Each row comes from the steps of one path. Every step used is in the known rows, and no mark comes twice. Write the path behind each row, first mark first.
(in the rows, 128 means zero)
Known rows
nivile, gulu, dovo, finib: [107 125  93  73  96 127 159 202 102 108  96 110 171 150 110 132 129 137
  82 127 193 132  78 142]
mulot, nisil, dovo, tadi, kevefig: [125 176 105  79 113 161 149 170 136 120 101 164 153 152 165 118 111 141
 102 142 150 123 131 121]
nisil, dovo, gulu, nivile, tadi: [ 94 136  94 114 129 186 167 138 127 141 102  87 152 141 134  50 132 150
  81 134 151 108 123 151]
gulu, dovo, tadi, kevefig: [128 149  68 114 114 115 143 186 142 150 127 135 126 154 146 138  84 131
  93 159 169 117  98 137]
gokos, mulot, nisil, dovo: [117 137 155  82 104 187 114 138  94  58  88 193 185 141 131 126 160 136
 150 105 132 133 133 142]
dovo, nisil, mulot: [101  88 155 115 143 147 107 167  95  85  94 172 133 126 125 122 163 154
 139 123 101 105 141 166]
gokos, mulot: [128 105 147 135 124 147 106 131 102 106 134 144 161 137 108 141 130 127
 161 130 112 127 140 142]
nisil, dovo, gulu, nivile, tadi, kevefig: [104 152  64 102 116 179 163 145 141 153 109  69 154 160 139  58 101 141
  96 143 154 107 140 145]
nivile, tadi, dovo, nisil, mulot, gokos: [ 75  75 158 106 177 190 133 145  96  79  99 194 167 156  89  74 141 138
  89 161 128  60 135 177]
kevefig, tadi, dovo, gulu: [126 125 103 124 139 131 155 150 107 155 109 140 166 140 123 126 148 120
 110 147 163 102 142  98]
gokos, mulot, nisil, nivile, gulu, dovo, tadi: [ 76 130  89 105 114 168  77 177  88  90  36 134 181 146 105 106 128 172
  68 125 201 140  77 134]
dovo, nisil, nivile, gulu: [ 84 108 124 111 140 135  89 150 112 118  56  78 127 115 109  77 154 167
  70 105 155 149 116 123]
kevefig, tadi: [123 132 123 148 118 112 166 139 114 147 141 138 109 119 135 140 119 131
 116 152 150 133 141 114]
dovo, nisil: [107 104 147 117 134 122 110 156 114 122 110 139 126 119 139 114 163 145
 117 120 113 123 121 141]
gokos, mulot, nisil: [109 122 143 116 109 157  79 135  92  86  97 173 180 140 125 138 155 138
 168 119 126 125 127 137]
nisil, mulot: [123 111 136 128 135 155 125 139 108  92 111 160 134 134 113 134 126 135
 147 131 116 110 150 151]
tadi, kevefig: [138 143  96 121 112 119 122 136 142 140 137 113 130 146 134 133  97 118
 144 140 133 132 143 121]
nivile, tadi, dovo, gulu: [117 119 103 123 148 153 143 138 133 150 116 129 184 157 105  83 146 131
 110 144 138  75 115 126]
gulu, nivile, tadi: [ 96 133 114 146 117 152 147 116 133 161 146  88 144 126 118  66 107 147
  89 154 154 124 102 158]
finib, dovo, gulu, nivile: [118 131  89 118 111 165 110 177  99 149  91  81 120 133 129 112 151 144
  69 120 169 126 128 144]
kevefig, tadi, dovo: [132 136 132 124 121 125 171 128 115 149 136 161 159 125 113 129 129 115
 101 155 171 126 126 108]
gokos, mulot, nisil, nivile: [ 91 134 125 129 120 177  63 115  89 100  70 147 187 128 122 104 145 161
 142 102 138 136 137 129]
dovo, gulu: [119 115  99 127 145 135 111 150 120 134  97 107 135 143 138 124 148 134
 138 122 121 105 144 116]
dovo, tadi, kevefig: [135 142  94 134 133 120 137 165 143 165 147 117 134 148 139 130  79 133
 114 168 130 114 136 120]
nisil, mulot, gokos: [100  96 137 123 165 179 123 126  93  70 100 160 118 151 109 129 106 122
 126 148 127  90 172 153]

Write each row's path
[107 143 112 134 144 164 144  97 139 160 115 125 182 129  95  53 115 148
  74 135 158 110 108 125] -> nisil, nivile, tadi, dovo
[ 79 153  74  85  97 148  88 143 114  92  22 112 144 135 122  98 145 159
  68  91 222 157  74 121] -> mulot, nisil, nivile, gulu, dovo
[106 151  42 107 118 128 123 177 137 145  73  72 122 150 116 101  71 154
  44 146 209 142  94 117] -> nisil, nivile, gulu, dovo, tadi, kevefig
[103 136 119 123 119 163 153 108 135 164 141 110 196 133  96  56 114 132
  71 157 170 117  86 150] -> gulu, nivile, tadi, dovo
[ 87 120  83 145 133 159 130 137 125 166 117  66 150 144 126  64 125 154
  99 148 144 101 119 148] -> dovo, gulu, nivile, tadi
[ 81 125  96 124 139 199  77 127  93 124  57 147 244 157 101  58 162 163
 124 117 148  85 124 127] -> gokos, mulot, nisil, nivile, tadi, dovo, gulu
[ 85 126 118 112 114 172  59 125  86  81  43 111 182 137  94 103 144 160
 121 104 165 151 124 118] -> gokos, mulot, nisil, nivile, gulu
[ 94 123 125 136 128 157 119 173 112 145  95 126 101 113 120  65 156 185
  40 112 142 123 113 160] -> finib, dovo, nisil, nivile, tadi
[ 64  69 124  75 149 164 107 185  80  31  37 154 108 158  99 119 147 136
  73 132 178 103 113 175] -> nivile, gulu, dovo, nisil, mulot, gokos
[113 145  55 128 100 165 130 181 127 173 120  64 119 161 126  86 109 148
  71 147 168 109 134 152] -> finib, dovo, gulu, nivile, tadi, kevefig
[126 139 131 107 116 132 202 170  90 166 146 160 210 131 118 125 127 126
  99 162 168 114 126 115] -> kevefig, tadi, dovo, finib
[ 93 113 133  87 143 148  95 141 114 122  53 102 177 119  87  70 163 152
  52 108 173 138  99 117] -> tadi, dovo, nisil, nivile, gulu
[114 135  99  91 104 131 165 190 104 127 118 149 173 140 138 131 131 137
 104 126 167 119  89 153] -> gulu, dovo, finib
[108  99 160 113 137 142 151 169  84 108 103 205 164 123 109 122 162 140
 110 149 144 101 139 147] -> kevefig, tadi, dovo, nisil, mulot
[ 96 135  48 139 120 152 126 143 138 178 122  51 150 161 134  67  94 144
 113 155 148 101 136 140] -> dovo, gulu, nivile, tadi, kevefig
[ 78 116 124 146 150 144 117 136 122 150 100 114 129 113 129  48 142 181
  81 122 124 116 116 148] -> dovo, nisil, nivile, tadi
[125 112 150 107 114 133 115 195 104 114 106 153  93 119 132 130 179 150
  75 109 132 131 119 154] -> finib, dovo, nisil
[ 90 160 107 117 128 175 115 100 129 144  84 152 201 133 113  52 140 159
  81 123 171 113  97 123] -> mulot, nisil, nivile, tadi, dovo
[125 131 131 122 130 145 160 120 143 146 145 150 177 142  97  88 125 126
 100 152 144 100  99 138] -> nivile, tadi, dovo
[ 87 145  58  97 100 160  74 186 101 104  46 119 179 163 112 112  98 164
  84 136 206 142  96 127] -> gokos, mulot, nisil, nivile, gulu, dovo, tadi, kevefig
[110 128  94 105 135 167 115 130 116 159  93  91 203 140 114  84 148 126
  93 133 170 108 114 126] -> tadi, dovo, gulu, nivile
[113 136 152  96 123 186 127 167  93  82  95 197 189 142 137 124 144 150
 118 134 127 119 124 142] -> gokos, mulot, nisil, dovo, tadi
[ 95  95 129  96 126 141 115 189  95  70  76 191 130 131 131 128 167 152
 116 115 141 106 103 185] -> gulu, dovo, nisil, mulot
[ 96 137  75 106 114 136 114 140 123 110  54  84 121 129 103  99 120 147
  59 105 207 158  85 126] -> nisil, nivile, gulu, dovo
[ 77  73 156 113 174 174 102 153  80  64  81 173 118 142 120 114 143 140
 117 139 112  88 163 168] -> dovo, nisil, mulot, gokos
[143 158 107  99 128 147 174 166 144 138 133 136 134 148 145 119  85 131
  94 155 134 122 142 123] -> nisil, dovo, tadi, kevefig
[ 91 117 126 108 134 133 133 148  98 140  65 112 158 111  94  79 152 155
  41 130 197 147 113 103] -> kevefig, tadi, dovo, nisil, nivile, gulu
[101 122  87 127 133 154 106 137 112 154  96  67 150 134 138  93 138 140
 109 129 146 119 129 134] -> dovo, gulu, nivile
[101 115 124 102 118 148  91 187  99 113  53  93  95 115 100  96 166 172
  28  95 174 154 113 136] -> finib, dovo, nisil, nivile, gulu
[104 146  81 138 102 144 143 123 147 174 155  73 144 146 124  74  76 138
 102 163 156 126 118 151] -> gulu, nivile, tadi, kevefig
